Known rows, with every step that occurs
nezan -> rinanub -> dugok:  -6  -9  -1  -4 -21  -4  -5   7 -26   6 -11 -21   3  12  40  14   1  31  16 -17 -14   6   2  22  15   9   6  -3   7  26 -14  -7  11   3   5
rinanub -> nezan:  -4   6   7  13  16  -7 -11  11 -14  -5  13 -18 -14   6   0  13  13  11   7  15   0   8 -22  -1   6 -11  -4   5  -2   4 -11  -2   5  18   7
nezan -> dugok -> rinanub -> bidazo -> meros -> lipe:  -6  -4  21   1  -3  -4 -16 -19 -14  -4  12 -15  19 -17   2   1  26  25  36 -44   5   7  42  15  33   9 -36  -4   6  -1 -38   1  19  35  -3
bidazo -> meros -> rinanub -> dugok -> nezan: -16 -11   9   8  -1  -6 -28 -10 -17  -6  13  -4   1  -8  48  31  48   1   9 -32   1  36  -1  26  20  -6  11   2  10  43 -26  -6  28 -12  26
nezan -> dugok -> zinibib -> rinanub:  13 -46   5  16   5   9 -11 -34   7  -5  11   7 -18   2  23   7 -41  18  22 -36  17   0 -31  32  13  -5  -9 -12 -56 -17 -51   5  -5  20   4
fino -> bidazo -> rinanub -> nezan: -17  -6  16   9  40  -8 -22  -4  -5 -26  12 -23  -4   8  25  11  30  25  34 -17   8 -10  34   1   9 -13  -7 -13 -17  32 -17   3  -3  37 -10
zinibib -> rinanub -> bidazo -> meros -> lipe: -17 -18  23  27  -1  -2 -30 -17 -16   1  15   5  -1 -29  44  26  33  10  38 -35 -17  27   8   6   2  18 -46   9  25  15 -33   8  28  30   8
rinanub -> dugok:  -9  -7   3   2 -11 -10  -9   1 -24   7   5 -12  -7   8  37  22  -2  17  10  -8 -11  12  -2  19  36  -5  23   5  -7  16 -17  -2   9   1  13
nezan -> dugok:   1 -14   8  -5  -2   6   0 -10  -2  -3  15   0  -8  11  28   2 -23  25  18  -2  11 -10  -5  20  26  -8   8   0 -11  -5 -22   1   2  15  10
fino -> bidazo -> rinanub: -19 -13  12   1  23   6 -22  -9   2 -16   4  -2   0   8  35   2  18  20  37 -30   5 -14  45   7  14  -4  -1  -7 -17  28  -7   7   1  34  -2
lipe -> meros -> bidazo -> rinanub -> dugok -> nezan: -20  -4  -3   7   8 -21  -9 -25 -21 -23  33 -17  11   0 108  41  35  15  25 -46  23  15  35   6 -15   3 -15   3 -22  51 -18   5  -5 -15   6
bidazo -> fino:  -6 -11  -2   9   4   9  -5   1  -7   2  -3  -3 -13   4  -1   3   5  -2   9 -12   1   2   0   7  -4 -15   2   4  22  10  11  -4   6  20  22
dugok -> nezan:  -3   0   3  -3   9   9  -8  21   4  -1  17   1 -14  -2   1  13  15  -2  11   3  15   8 -16   4  -4 -13   8   6  -3  19  -6   6  13  17  20
meros -> rinanub -> nezan -> dugok -> zinibib:  -4 -29   4  13  38  -1 -20 -33  -1 -12  17  -7 -18   2 -10   6  -9  16  -2 -21  19   3 -31  32  26 -21  -1 -15 -36 -18 -54  -6  -3  19  -4
fino -> bidazo -> meros: -14  -4  19  11  -2  11 -15   2   5   4  -9 -21   0  -4  21  -3  35  16  40 -16  15  10  16  14   9   5   2  -2  28  26 -15   1   9  45   3
nezan -> rinanub -> meros -> bidazo: -10  12  -3  -9   7   6   4  -2 -11   4 -22 -15  -3  -6  45  -2  25  22   5 -23  21   4   6 -11 -64  22 -52  14  21  21   2  13   6  12  10
dugok -> zinibib -> rinanub -> meros -> bidazo -> fino:  -4 -28 -10  18  28   9  -9 -35   1   0 -11  -3 -22 -17  34   6   4  -8   0 -64  39  19 -10   1 -75  -1 -53   8 -12   3 -25  11  -2  19  20
fino -> bidazo: -14  -8  14  -2  15  10 -15  11   9   0  -6  -4 -11   3  11  -2  13  22  31   0  19   1  12  10  15  -9  17  -6   1  13 -10   2  12  35  -1
meros -> rinanub: -12  -8   8   2  13   5 -29 -15  -2  -3  -2  27 -15   1  15   9  11   6   3  -7 -13   9 -14   7  21  -5   5   2  -4   0  -5  -1  19  -5  21
nezan -> dugok -> rinanub:  16  -8   7 -11  -4   2  -7 -10   1 -10   0   1   2  19  -1  -7 -12  22  23 -19  13  -7  11  14  24  -7   0 -10 -36 -11 -20   0   7   9  11
nezan -> rinanub -> meros -> bidazo -> fino: -12  -1  -9  -4  10  10   8  -6 -10   0 -29 -21  -5  -4  42  -6  30  11  -1 -41  32   1  19  -7 -76   9 -50  12  38  28  16   7   3  13  18
lipe -> meros:  -5   2   3  21 -31   0  -6   0  -3   6   4   0  -9   8  41  17  10  28  19   0 -21   2 -15   2  18   2 -14   7   1  -2   4  -6   1   6   2
meros -> bidazo -> fino: -13  -6  -3   1  36   7  -4 -17  -3  -3  -2  -7  -6  -3  21   2   7  -9  15 -24  43  11  10  -1 -45  -6  -2   9  24  22   6   7   4  15  25
seva -> nezan:   1   3   8  16  27   3   1  11  12  -7   8   5  -9   9 -11  10   7   1  27  22 -12   1 -17   6   2  -7  29   1  -5   1   0   8   5   9  17
bidazo -> meros -> rinanub -> dugok: -15 -10   7  15 -14  -9 -31 -26 -23   0  -4  -3   3  -1  54  28  34   8   9 -31 -21  28   2  27  35   4   9   2  16  27 -24  -9  22 -13  21
rinanub -> bidazo -> fino: -16 -20  -2  15  11   1   0   8 -23  -1   0  -7 -25 -16  10  -3  20   5  11 -14   0  11  12   8   8 -18  -2  10  35   5   4 -11   9  25  24
resu -> seva -> nezan -> rinanub:  -2   4   4  22  20   6   1  23  30   0 -15 -22  -1  21 -11  -5   3  15  29   3  11   1 -37  10 -18  28   9  -6   3  15  12   1  10  19   7
dugok -> zinibib:  -2 -10  -6  10  10  11 -10   1   2  14  -2 -11 -15  -9 -31   1 -18   6   5 -20   7   6 -27  15  12  -7   1   2 -20 -19 -19   4  -6  34   7
bidazo -> rinanub -> nezan -> dugok -> zinibib:   0 -19  -1  13  32  -5  -8 -37 -10 -19  27 -32  -4   8   3   8 -15  24  15 -40  13 -18   5  21  25 -16 -19 -12 -50  -3 -47   2 -24  35 -11
seva -> nezan -> dugok -> rinanub -> bidazo:   9 -11   9   9  24  -8   7   1  -1 -25  10   3  -6   4  -9 -13  14  24  42  -1   8   0  24  19  34 -11  17 -12 -28 -18 -24  -2  12  15  12
seva -> resu:   0 -11  -5  -5  14   7 -11 -18  -2  -5  -3   6   3   4  12  -1   0   8   6  -6  -2  11  -7   7 -10  10   4 -11  13 -10   0   1  16  16  13
zinibib -> rinanub:   7 -22  10  16   5   4 -23  -8  -2  -5   2  22 -17   8  37  20  -7  10  26 -10 -14  12 -23   5  -1   0 -11   1 -22  -1 -14   6  17   5  22
resu -> seva:  -8   1   6  12   3   2 -16  16  18  12  -1 -17 -10  10   7   1  -8   8   6  -4  19  14 -33   2  12  20   2   6  -1   8   1  -2  14  18  16
meros -> bidazo -> rinanub: -16   3   0  -1  33  -4 -18 -28  -9 -16  11   1   8  -1  46  11  13   0  26 -34  22   0  37 -10 -29  12 -18   5 -12  29  -2  18  -3  11  18
zinibib -> dugok -> rinanub -> bidazo -> fino:   4 -37  -1  -4  11 -16  -1   0 -24  -7  -9  -9 -12 -14 -11 -10  21   6   8 -30   4  26  47  10   9   8  -6 -13  22   0   9  -8  -1   9  25
nezan -> rinanub:  -1  -3   0   0 -10  14  -7  11 -10   4 -15  -7  -2   7  10  -2   3  23  19  -7  -8  -3  -9   8 -10  11 -12   1  16  10   7   0   8  17   4
resu -> seva -> nezan -> dugok:   1  -9  12  20  30  -1   8   2  34  -8  14 -17  -4  25   7   2 -21  15  28  10  28  -6 -31  22  19  10  27 -11 -22   3 -19   1   3  12   9
lipe -> meros -> bidazo -> fino: -15  -7  -4  17   3  -2   0 -20   2  -1   0  -9  -6  -1  51  11  21   4  19 -27  29  13  11  -4 -36   1 -19   7  26  17  13  -2  -2   5  13

Rows
 -8  -5   2  -5   0  -6  -5  16 -17  -1  19 -14  -7  -1  32  28  12   7  10  -5   8  18 -10  18  17 -16  28   1 -16  29 -22  -1  15   0  18 : rinanub -> dugok -> nezan
  5 -24   4 -18   0   1   8  23  -6   2   4 -11  -1  -7  16   8   7  11  11  -5  14  10   3  14 -31  24  -3 -13  20  34   4   5  -3   4  13 : zinibib -> dugok -> nezan -> rinanub
-14   9  18  10  -5   7 -24  -8  -3  19   8 -11  16 -13   2  23  20  -1  23 -22 -10   8   0   4   1  15 -25  12  25  19 -16  10  15  32   3 : bidazo -> meros -> lipe
 -7  -2   4  20   8  -8   1  21  11   0  -9 -40   5  26  26  12   0  24  28  -6   9  10 -28  26   3  28  27  -8  -2  31  -6  -5  12  -1   4 : resu -> seva -> nezan -> rinanub -> dugok
-17  -1  10  -4  12   3 -14  -5  -1 -11  -9  -3  -7   2  55   4  31  28  19 -36 -10 -18  50  -5   0  -3 -33   5 -19  26  -6   9  -2  30  -6 : fino -> bidazo -> rinanub -> meros
 -3 -13   0 -26  14  -5  15   7  -7  -1   3 -20   1 -21  53   8  29  10  -7 -18  45  14  17  -6 -86  35 -41   2  27  41   0  20  -8  -2  16 : zinibib -> dugok -> nezan -> rinanub -> meros -> bidazo
 15   2   3 -13 -19   2   0  -3  -2  -5  -9   0  -3  14  16  -5   3  31   3 -24   0 -13  19   3  15  -6 -35   3 -35 -16 -20   2   7   6   9 : nezan -> dugok -> rinanub -> meros
 -1 -12   9   7  22 -12  -9 -26 -18 -31  28 -17   1  17  43  14  -2  27  21 -18  -2 -21  20  11  26 -15 -15  -8 -30  15 -31   0  -9  17   0 : bidazo -> rinanub -> nezan -> dugok
-13 -10   5  19 -12  -2 -26 -16   0  -3   0  25 -11   4  46  19  22  25   7 -10 -30   9 -16   8  27   3 -17   1  -3  -2   1 -10  11 -14   4 : lipe -> meros -> rinanub
 -2   6  -3  -3 -26   9   3  18 -11  11 -24 -13  -8   4  31  -1  17  31  -1 -15 -20  -9  -6  -2 -21  10 -46  15  14   7   6   2   8  14   6 : nezan -> rinanub -> meros
 -6 -23   4  30   6  -9 -13 -39   1 -10  19 -10 -15   4  28  17   1  39   4 -26   1   3 -33  29  33 -18 -20 -16 -36 -19 -47 -16  -8   6 -21 : lipe -> meros -> rinanub -> nezan -> dugok -> zinibib
  1 -22   8 -15  11  -5   3  17  -5   0  23  -3  -9 -11  11  18   2  -4   4   6  16  17  -9  11  -9  10  11  -7   9  23  -5   8  -5   3  20 : zinibib -> dugok -> nezan
-17  11   8  -4   4  -2 -22 -15  -9   3   7   7   8  -6  35  29  16   9   0 -42 -38 -20  42 -14   2   8 -59  15 -15  19  -9  18   5  18  -6 : bidazo -> rinanub -> meros -> lipe
-24 -33   2  17  26   1 -18 -13 -20 -11   1  20 -29 -17  19  -1  35   4   2 -24  -6  18  11  14  15 -20  -4   4  32   3   2 -14  20   7  27 : meros -> rinanub -> bidazo -> fino
 -9 -15  -2   8  58  -8  -7 -53 -11 -25  29 -35   0  -3  28   7 -11  13  19 -50  52  -8  20  11 -16  -6 -24  -9 -44  10 -52  13 -25  35  -4 : meros -> bidazo -> rinanub -> nezan -> dugok -> zinibib
  7 -25   3  15  30  -3  13  -5   1 -27   5  -4 -10   6 -18 -16  16  14  37 -16  13   0  36  22  18 -26  17 -15  -8 -11 -11 -10   8  16  16 : seva -> nezan -> dugok -> rinanub -> bidazo -> fino
  2 -22  -1   4   4  12   1 -18   4   8  10 -14 -10   1 -12  -5 -36  20  11 -24  22 -10 -17  30  25 -10   7  -5 -32 -18 -41   1 -10  32  -1 : nezan -> dugok -> zinibib
-14 -23  -4  11  -1   8   4  12 -25  -2 -18 -17 -17 -11  15 -13  24  21  18 -26   3   6  15  12 -14  -4 -18   5  47  13  15 -12   9  33  15 : nezan -> rinanub -> bidazo -> fino
 -1 -47   8  35  -2   5  -9 -37 -15  -7  10 -17 -16 -25  40   0   3  25  36 -51  14  22  -8  35  20   4 -31  -1 -12 -13 -61  -4   1  39   9 : nezan -> dugok -> zinibib -> rinanub -> bidazo -> meros
-15  -5   4  13 -12   8  -1  23 -22  -4  -2 -30  -3 -29  13  -6  64  20  32 -19  12  23  13   9 -17  10 -31   9  52  32  -1  -4  18  38  14 : dugok -> nezan -> rinanub -> bidazo -> meros
 -4 -18  15   5  27  -8 -19 -27  -7 -21  22   7 -14  12  23  14   3  22   6   2   3   0 -20  21  25 -21   2 -12 -20   2 -38  -8  10   0   4 : meros -> rinanub -> nezan -> dugok
 -2   4   6  16  -9  -4 -18   4 -22  -3 -11 -18   1 -17  -1  -9  51  14  32 -29  -4  27  29   3  18  10 -28  10  18  -2  -6  -8  20  28  20 : dugok -> rinanub -> bidazo -> meros
  9  14  -2  -6 -15  -1 -12  12  -6   3 -24   2  -6   6  -2  -4  23  14  -1 -22 -14   1  11 -11  -1  -2 -41  10 -23 -12  -1   4  12   7  15 : dugok -> rinanub -> meros
-11   1 -10 -11  16  12  11   8  -4  -5 -10 -21  -6 -10  33  -1  43  -2  -1 -38  53   7  13 -10 -98  -1 -48   9  32  43  12  10   7  13  21 : dugok -> nezan -> rinanub -> meros -> bidazo -> fino
-15  17  12  -7  -7   3 -13   5  -5  18   0   2  -3 -10  16  23   8  12  -8 -12 -22  -8  -2  -9  -7   5 -43  16   2   4 -15  13  13  18  -5 : rinanub -> meros -> lipe
-28   4  18 -11  20   5 -25  -8   4   0   3   0   7  -3  40  20  26  21  16 -45 -10 -24  60  -8  -6   4 -47   0 -15  29 -19  17   7  36 -22 : fino -> bidazo -> rinanub -> meros -> lipe
-21  -1  -1  -2  26 -18 -17 -36 -30 -18  14 -14  10   3  85  28  10   5  22 -46  15   8  46   5  -6   9   3   4 -19  38 -19  12   0  -4  18 : meros -> bidazo -> rinanub -> dugok
  0 -28   8   5   2  -6 -20   1 -15 -14  22   6 -13   5  61  39   5   7  20 -18   7  27 -18  22   4 -12  12  -4 -33  30 -38   2  23 -10  21 : zinibib -> rinanub -> dugok -> nezan
 -6  -9  -4  30  12  -2   1  11  17   9 -12 -52   1  13 -17   5 -17  20  18 -27  17  13 -35  35   2  24  25 -17 -21  13 -25  -4  -1  21  -6 : resu -> seva -> nezan -> rinanub -> dugok -> zinibib
-16  -5   9  25 -10   0  -7   4 -24   4  -3 -21 -10 -24  20  -1  41  14  28 -11  -5  24  11   4  21   8 -17  18  39   6  -8  -7  14  32  18 : rinanub -> bidazo -> meros
-26 -28   0  30  -7  -6 -14 -18 -17  -9   2  14 -26 -14  49   9  44  25   6 -29 -22  18   9  11  26 -13 -21   2  29   0   9 -23  14  -1  11 : lipe -> meros -> rinanub -> bidazo -> fino
  7 -25   6  32  26  -1 -26 -12  -3  -8  12 -14 -22  -2  -3  17  -9  10  12 -20   2  18 -49  11 -10 -11 -19  -6 -44 -14 -44   3  -4  25   2 : dugok -> zinibib -> rinanub -> nezan
-22 -17   5  26 -11  -9 -20 -12 -17  -7   5  22 -23 -15  52  14  40  35  13  -9 -28  19  -2   9  38  -2 -20   7  11 -10  -3 -16  16  -2   6 : lipe -> meros -> rinanub -> bidazo
-21  -7  25  18  31  -1 -36 -13  -1 -15   0 -17  -8  -3  19   8  65  18  29 -12  14  23   5  14   7  -7  -3 -11  20  28 -26  -7  17  26   0 : fino -> bidazo -> meros -> rinanub -> nezan
 -9 -28  12   7  42   0 -11 -30   2 -25  22 -38  -5   8  12  -1  -5  32  33 -45  36 -19  29  28  22 -20  -7 -25 -51  11 -54   1 -23  52 -28 : fino -> bidazo -> rinanub -> nezan -> dugok -> zinibib
 -3   9   2  18   4   2   8  30  25   4 -26 -28  -6  18   6  -2  20  23  13  -2   0  -2 -32  -2 -29  31 -25   2   2  13  12   3   8  13   3 : resu -> seva -> nezan -> rinanub -> meros
  5 -18  13  22  22  -7 -25  -4 -11 -18  14  -1 -20   9  30  25   6  11  22   4  -6  16 -39   2  -6  -9 -17  -1 -23   5 -29   1  13   7  13 : zinibib -> rinanub -> nezan
-14   5   5   6  56 -15 -21 -27 -18 -28  23 -20   2   1  42  17  25   0  20 -20  27   3  27 -15 -34   3 -26   4 -12  30 -13  13  -4  15  13 : meros -> bidazo -> rinanub -> nezan
-14  -6   6  30  26  -2   4  31  11  -5  -9 -27 -11   1  -2 -12  21  24  33   4   9  12 -22  10  -4  29   2  -4  16  11   7  -6  14  26   8 : resu -> seva -> nezan -> rinanub -> bidazo
-15 -13   6   0   1  -9 -27 -17 -20  -3   5  14 -11   5  48  26   9  13   0 -18 -18  19  -3  25  37  -7  24  -2 -11  14 -20  -6  21 -21  19 : meros -> rinanub -> dugok
